Each row was made from one walk, in order. Every step used is in the known rows, and no mark comes twice. Write each row's walk.
Known rows:
D/F/K: [ -5 -10  12  -9   4  10 -13   5 -22 -10  -8  13  -2  -1  -6  38  -4  -5
  -3   4  12   2  13  11 -13  -6   1   0   3   8   8  17  -7  -9   6 -15
  -5  -3   2   7  -5]
F/K/C/B/Y: [  9  15 -19  10   9 -20   6   6  -9   0   6  61  14 -22  -1  32   7 -16
   3   3  10  -2  -8 -36 -24   0   0   0 -14  -4 -18 -11  -9  -9  27  -1
   8  -6  22   0  -1]
J/C/K/F: [-10   1   6  -9  -2  20  -7  -2  -1   7 -21 -33 -19   1  -9  14   1  19
  -1   2  31  -3   4  18   3   4 -15   5   5   6  21   8 -15 -17  -1  -9
   6 -17   5  -7   6]
J/Y/B/C/K/F/D: [ -3   4 -21  12   9 -19  12  24  -4  14   8 -19 -18  -2 -24  53 -11   2
  21   0 -40 -15 -25   0  30  -5 -14   8  22 -11  19 -21 -16 -11  11   9
   2 -19   9  -5   0]
D/F/J/C/K: [-13   8  37  -8   7  36  15  -1   2  -3  -3 -23 -36  -1   8 -17   4   6
 -21   3  32  20  29  20   1   8  -2  11  15  18  -4   8 -13 -12 -14  -2
 -10   4  -4   2  -6]
Y/X: [  8 -17  -9  -5  -5   1  -4  -3  -1  19 -14   5  19  17   5 -26  10  -5
  17  -4  -4  -7   9   5   8   1  -1  -4   4  -2 -10   6   4   1  -2   6
  16   2   0   0   0]
D/F/K/C/J: [ -2  10  31  -1  12  -9 -17   5 -22  -4   6  -8   2  -4  -1  37   9   0
 -23   6  17  10   9 -19  -9  -6  -6  -3  -4   4 -13   8  12  17 -12 -21
 -15   7   2  -2  -6]
J/F/K: [  4 -10  11  -8   2  -2 -17   2   9 -16  -2  11   0  -8  -6 -13 -11   4
  -3  -9  11   7  10  22  -8  -5  10  -4  -5   2  23  12  -3 -14   9 -21
   1 -15  -6  11   7]
Y/J: [ -1 -12  -4  -2  -4  17  -5 -14   8  -4 -15  -1  12  14   0 -15  -6   5
  -1  -3   2  -6 -12  13  -5   4   7  -9  -1   1  13  13   0  -2 -15   6
   1  -2 -16   2  -1]
K/C: [ -2   6   0  -6  -9  -7  -2   0 -12  -6 -12   6  18  10  -7 -18   4 -10
  10   8   6  -7  14 -12  -8   1 -27  -7 -16  -7 -20  -6   5   0  18   4
  -4   5  11   1  -1]
D/F/K/C: [ -6  13  23  -1   8  -4 -12  12 -37 -11  -6   5   9  -4  -9  37   1  -7
   1  11  12  10  22 -13  -3  -1 -18  -2  -7   0 -15  -1  -3  -4   4 -19
  -8   2   9   5 -10]
C/K/F/J: [ -4  -9  -3  -2   6  17  18   4  -4  16  -2 -10 -13  14  13  -1   2  24
  -3  -6   4  10  15  13   2  12  -2  -5  12  13  31  12  -6 -14 -14   8
  -3 -22   1   5  -3]
D/F/J/Y/B: [-14 -14  35   6   0   8  -4  16   1  -2  -2  -1  -6   7  12   8  -7 -18
   9   3 -26   4  20   2  19  -6   3   2   9   0  16  -8   5  -3  10  22
 -15  13  -5   0 -11]
F/K/C/J/Y: [  8  24  33  -1  -4 -21 -17  -2 -10  -1   8   9   4  -1  -6  28   7  -1
  -4  -4 -19  16  -7 -16   0  -1   4  -6 -18 -11 -15  -1   9  26 -14   2
  -2  -4  -6   2  -1]
J/Y/B/C: [-10  -3 -15   3  -4  -8  -7   5   2  -6   1  24  -4   6  -7   5  -7 -16
  26   2 -45 -24 -16 -20  12 -11  -9   3  -4 -10 -20 -16  -3   1  30  15
 -13   2  17 -12   0]
F/K: [  1  -8   7  -8   0  -4 -15  -2  -1 -10 -17  33  10   7  -7   1  -8  -5
   9  -3   6   2   4   9  -8   0  -2 -14  -7   3   8  17  -5  -6  11  -2
  -2 -11   7   9   1]
B/Y/X: [ 16  -7 -33   5   0  -9  11 -20  -2  13 -12   4  21  -2  22 -11  10  10
  12  -5  -5 -11  10 -12   6  -6  17   6   2  -5 -22   9  -3  13  12  17
  34   2  -7  -1   2]
J/C: [ -2  -1   6 -14 -13  12  -9  -8   3  -7 -16  -4  -6   4 -10 -26  -5  -9
  -1   7  21  -1   6  26  -8   0 -16   0 -13   3 -12   7  -1  -4  19   1
  -6  -3   3  -2   6]
K/C/J/F: [  2   6  12  -6  -1 -15 -13  -3   9  -8  25 -41   3  -3   6 -36  12  12
 -19   2  11  -3  -4  -5  -1  -4  -8   2 -15  -3   3  -7  21  18  -2 -22
  -5  10  -3   3   7]
B/C/K/F: [ -5  -4 -40  -8   8  12   8   6 -19   2   1  -6  -7  13  -6  18   6  26
   0   2  -4 -17  -1 -20  -4  -5 -22   2  12   7   4   1 -13 -14   8  -6
  -1 -22  11  -8   3]
D/F/K/C/J/Y: [  4  22  41   2   2 -11 -19   4 -26  -6  17 -10  -6  -9  -3  51   5   0
 -17   2 -18  14   6 -22   0 -10   2   0  -8  -1 -11  -2  13  21 -25  -9
 -12   3  -7   0  -8]
J/Y: [  2  -3   3 -12 -19   6 -18 -13 -10 -11  -8  11  -4   4  -2  -2  -3   0
  16  -1 -27  -3   2  10  -4  -8   2   0 -12  -9   1   5  -1  -3  11  20
   5  -3  -5  -2   4]
K/C/J/Y/X: [ 10  15  20   3 -12 -14  -7 -11  -2  25   5 -17  13   9  10  -3  21  -1
   6  -1 -36   3  -3 -20  18  -2   8   0  -5 -13 -27 -14  19  37 -27   8
  14  18  -8  -9   1]
D/F/J: [ -8  -8  10  -3   0  18  16   7 -14  -9   5   2   1   6  16 -17   1  -1
 -10   2   7   7  40  10  -8   4   1  -3   5  11   0  12   4  -4   5   1
 -16  12  -1   8 -10]
D/F/J/Y/X: [ -5  -3  23   1  -3  11   5   4 -15  11   6  -2   2   7  16  -1   6  -9
   1  -5 -36  15  36   4  29   2  21   4  16   4 -15   3   4   5 -24  21
   9  10 -15   2 -10]
F/K/C/J: [  3  11  22   3   4 -14 -11  -3   2   5   6   4  16  -1  -2   7   8  -1
  -3   0  12   9  -4 -12  -3   9  -7 -13 -17  -2 -10   1  11  24  -9 -17
 -10   2   6   7   0]
C/B/Y/J: [  7 -10 -39   2   2   3  11  -6   8  -4   5  28  10  -6  10  10   3   4
  -6   7  -3 -11 -25 -10 -27  -1  19   3  -1  -1  -4   6  -7  -5   0   9
  13  12  -8  -2   1]
Y/B/C/K: [-10 -10 -24  -1  13   4   2  11  14   2   1   7 -15  14   0 -13   3   9
  23   2  -6 -31 -20 -24   3  -3 -15   0  11  -5   4 -13 -18  -7  29  -2
 -11   3  33  -8   0]
Y/B/C: [ -9 -18 -32   3  10 -11  -5   8   7  -7  -5  22  10  20   1  -9  -4 -10
  26   5  -8 -33 -12 -20   6  -4 -18  -5  -2  -2  -6  -8   2   0  38   0
 -15   2  24  -7  -2]

Write each row's walk:
[-12 -13  14  14  -6  -6   4  18   9  11  -7  -5   7  10  11  16 -13  -9
  26  -4 -33   0  10   3  34   4 -10   0   1  -4  37   1   7   5  -2  21
  -8 -14   1  -2  -3] => K/F/J/Y/B
[ 11  -8 -21   0   1   1  10 -20  21 -16   3 -37   0 -11  11 -21  -5  26
 -17  -5  -3  -6  -7   1   0 -15  30  12  -1  -3   9   7   3   1 -14  -1
  18   2 -28   3   7] => B/Y/J/F
[-11  -5   3 -11 -18  17 -13  10   3  -5  -9  37  -2   2 -11 -19   1 -18
  -4   8  26 -11 -12  13 -27  -1 -16  -3 -11   9   0   0  -2 -12  20  -6
 -11  14  12 -10   9] => J/C/B
[  7 -12 -43   0   0   0  12   2  -7 -12   7  48   6  -9  13   1   3   0
   3   3  -1 -13  -7  -8 -31  -8   7  -1 -10   0  -7   5  -3  -9  32  11
  14   8  10  -5   3] => C/B/Y
[ -2 -12  -5   5  -4   5  22   8 -11   8  -6   0  15  14  16  -8  -6   4
   6  -5   1   8  28   5   7  14 -15  -6  -1   8  19  15  11  -5  -5   7
  -1 -21  -2   5  -1] => K/F/J
[  3  14 -14   3  14 -12   3  15 -35 -10  14  44   6 -28   0  60   5 -11
 -10  10  13  -1   7 -34 -26  -8  -3   5  -2   0 -21  -9  -4  -8  21 -13
   5  12  16  -1  -6] => D/F/K/C/B/Y
[-11  -1  11  -3 -13  12   5  13  17  -3  -2  45  -5   4   3 -40  -3 -26
  -2   4  30  11   8  14 -19  20  -3  -7  -9  10  -8  -3   1  -7   8   1
 -20  12   7  -2   4] => F/J/C/B
[  0 -19  -3 -12  -1  15 -11  -9  23 -13  -4 -30   8   3   4 -35 -10  13
 -10  -2   4  -2 -16  22   3  -6  14   0  -1  -2  21  10   7 -10 -25  -9
   4   3 -27   4   4] => Y/J/F
[  2   7 -17   4   0  -3  27   1  18  16   2  38   2  -7  28 -27   9 -14
  -2  -3   9  13   8  -9   6  15  20   6   6  10 -25  -7   5   3  -2  15
  13  22   1  -4   0] => F/J/C/B/Y/X
[ 15   7  15   4   0 -33   3   3  10  -5  34 -55   2  -9 -11 -27   0   4
 -15  -5   6   6   0  20   5   8  -6   1  -9  -9   2 -12  23  20  -9 -23
   0   7 -14   7   6] => K/C/J/F/D
[ -6  12  31  -9  -3  27  14  -8  20   1  -4  -5 -29   7   4 -47   4   4
  -6  -3  30  18  14  23   1  19   5   3   3   8  -9   7 -14  -9  -2   9
  -7   4   3   3   0] => F/J/C/K
[  8 -13   1 -12  -5 -19   3   3   8  -9  10 -27  -4  -8 -17 -32 -15   0
   1  -8  -5  -5   6  39   4   4  10   0  -3  -3  14   4   5  -9   6 -12
   8  -4 -13   8   9] => J/F/D
[  9  -7  15  -3 -15   5 -14 -13   1  -2   6  -2  -5   2   6  -9   4  11
  -2  -4 -31   0  -9   2  -8 -10  21   2 -12  -6  -2  10   7  21  -2  14
   1   5 -14  -5   3] => C/J/Y
[ 10  16  -1  -3   6  17  14 -31  23   1 -12 -36 -34 -17   2  -8  -1  25
 -18  -1  23   2 -21  -4  -4  -3  25  15  11  -1 -15   7 -19  -4 -19   6
  19  -1 -14  -5   2] => B/Y/J/C/K
[ -2  16  14   1   5 -14 -18   5   2 -18   1   3   9  -5 -10  -3  -4  -7
   3  -2  15   6   5  -2   6   3  -2  -6 -12  -4   7 -11  -1  -6   5 -25
  -3  -9   2   8   7] => J/F/K/C
[ -5  -1 -26  -9   2  14   7  -1  -8  -9   7  15 -11   8  -7 -20   6  16
  -4   1  -7 -17  -3 -21 -17  -3  -4  -1   5   3 -15  -1 -21 -10  19  -3
  -7  -4  13  -4   0] => B/C/K
[ -4  -1  13  -3 -14  15  -8 -14  21  -1 -24 -16  -1   9  -8 -18  -8  -7
  -4   5  26   1 -10  17   4   4  -3   1  -4   1  -3  11  -3  -2 -19   3
  -3   4 -12  -4   2] => Y/J/C
[ -5  -1 -14  -2  -3  -4  -5  15 -15  -3   3  42  14   7  -4 -13   7 -22
   9   9   7 -15  -5  -9 -29   4 -29  -9 -15  -2 -10 -18   8 -11  26  -3
  -9  19  27  -3   3] => K/C/B
[ -4   2   7  -2   3  23  -6  -3  10  13 -28 -53 -19   5  -8  23  -5  14
 -14   4  28   1 -23  17  11   2  -8   8  13  11  25  15 -14 -15 -34  -4
   2 -18 -13  -4   2] => Y/J/C/K/F
[  3 -11  10   0   3   2 -15   1  22 -11  -5  -7  -1  -5 -11 -13 -13   3
 -13 -10   4  13 -15  22   4  -2  25  -5   3   3  33  11  -3 -12 -23 -16
  -2 -12 -24  12  -1] => Y/J/F/K
[  0  13 -11  17  19  -4   7  10 -17  -7   9  25   8 -25  -3  69   4 -12
 -21   7  17   3 -15 -36 -11  -7   9   7   7  -3 -17  -7  -3  -9 -11  -8
   0  11  -2   2 -11] => D/F/K/C/B/Y/J
[  9   7  14   0  -5 -10  -2 -11  -4   5   8 -11  16   6   8 -21  15  10
 -10   4  11  -1  -4 -14 -12   7 -11  -9 -15  -4 -15  -7  18  28   2  -7
 -10  10   7  -1   1] => K/C/J
[-17  -2   1   6   5   4   7  23  -7  -4  12  16 -10   5   9  13  -8 -14
   5   0 -40  -3  23 -18  24  -2   2   5  11   0 -21 -17  -1   2  11  13
 -28  13   9  -2 -10] => D/F/J/Y/B/C
[ -1  14  10  -3   6   3  11  -2   8  17 -10 -57 -20 -11 -29  27 -12   7
  -9   3  26  10 -18  37  22  15  -7   8  16   1  32   8  -5 -14 -43  -1
   3 -18 -20  -4   7] => Y/J/C/K/F/D
[ 20  -1 -22   8   6 -23  22 -12  19  -9  13 -47   0 -24  -5 -15 -18  12
 -14  -8  -5   9  -9  29  11  -1  33  17   6  -7  10   1   7  -1 -15  -4
  19  -7 -26  10   5] => B/Y/J/F/D
[  8  -5 -12   2   3  -3  12   1 -13  10  -5 -28  -9  -4 -21  28  -3  18
   7   0   3   2  -2  28   3   8 -13  -2  18   2  36   4 -13 -15  -7  -5
  10 -30  -3   3  -2] => C/K/F/D
[ -6 -13   5   1 -14  -1 -18   3  13  -5 -14   7   0   9   1   4 -13  -6
  31   3 -29 -11 -16   8  15 -12   2  -4  -7 -11  27  -8   0   1  26  18
  -5   0  12  -8  -3] => J/Y/B
[  5 -11 -42   1   0  -7  10  -6  -5  20  -1  39  19  -6  19  -9  15  -3
  13  -1  -9 -12  -7 -15 -15  -7  13   0   8  -4 -11   1   1  -1  11   8
  29  10  12  -7  -2] => C/B/Y/X
[ -9 -20 -21   4   9 -11  -2   8  15   6  12   4   3  17   8 -17   3   1
   7   4 -10 -23 -23 -25   7   0  -8  -5  -3   0  -4  -4  11  27  21  -5
 -22  14  24 -11   1] => Y/B/C/J
[  2  21  39   4   3 -17 -22  -2 -14  21  10 -11  13  -6   2  54  18  -9
  -9   0 -28  18   9 -24  21  -6  14   1   5   1 -20  -6  16  29 -34  -3
   3  17 -12  -2  -8] => D/F/K/C/J/Y/X
[-13   2 -31   3   7  11  30  15 -11   5   9   3 -12  12   9  -5   6  22
 -10  -2  -3  -5  17 -18   9  14  -4   1  13   9  -4   0  -8 -13  -7   3
 -10 -23   4   1  -2] => B/C/K/F/J
[ 10  17 -18  12  13 -36   1   5   6   9  15  36  13 -23   1   9  11 -13
   2  -6   6   0  -7 -32   5  -2  14   4   2  -6  -8 -22   2  -1   1 -17
  28   4   5   6   2] => J/F/K/C/B/Y/X
[  0   4  22   0 -20   8   8  -8   1  -5   1  25  -1   8   7 -28 -10  -2
  13  -9 -29  19  21   8   6   9  12   2  -6  -1  -9   3   4   3  -2  23
  -4  -5 -13   3  -4] => F/J/Y
[  8 -14 -14   2  -6 -14   6   5 -22   2 -11 -21  16   0 -18  26 -12   2
  12   4  -2  -4   7  33   7  11 -19  -2   1   3  17  12   7  -8   7  -1
   8 -20  -4   3   4] => K/F/D
[ -6   7  21  -9   0  30  -2 -14  28   7 -19 -29 -25   5  -9 -14  -1  13
 -14   2  24  10 -25  15   0  10   6   6   9  -2   8   9 -18  -9 -22   0
  -1   0 -15  -8   4] => Y/J/C/K
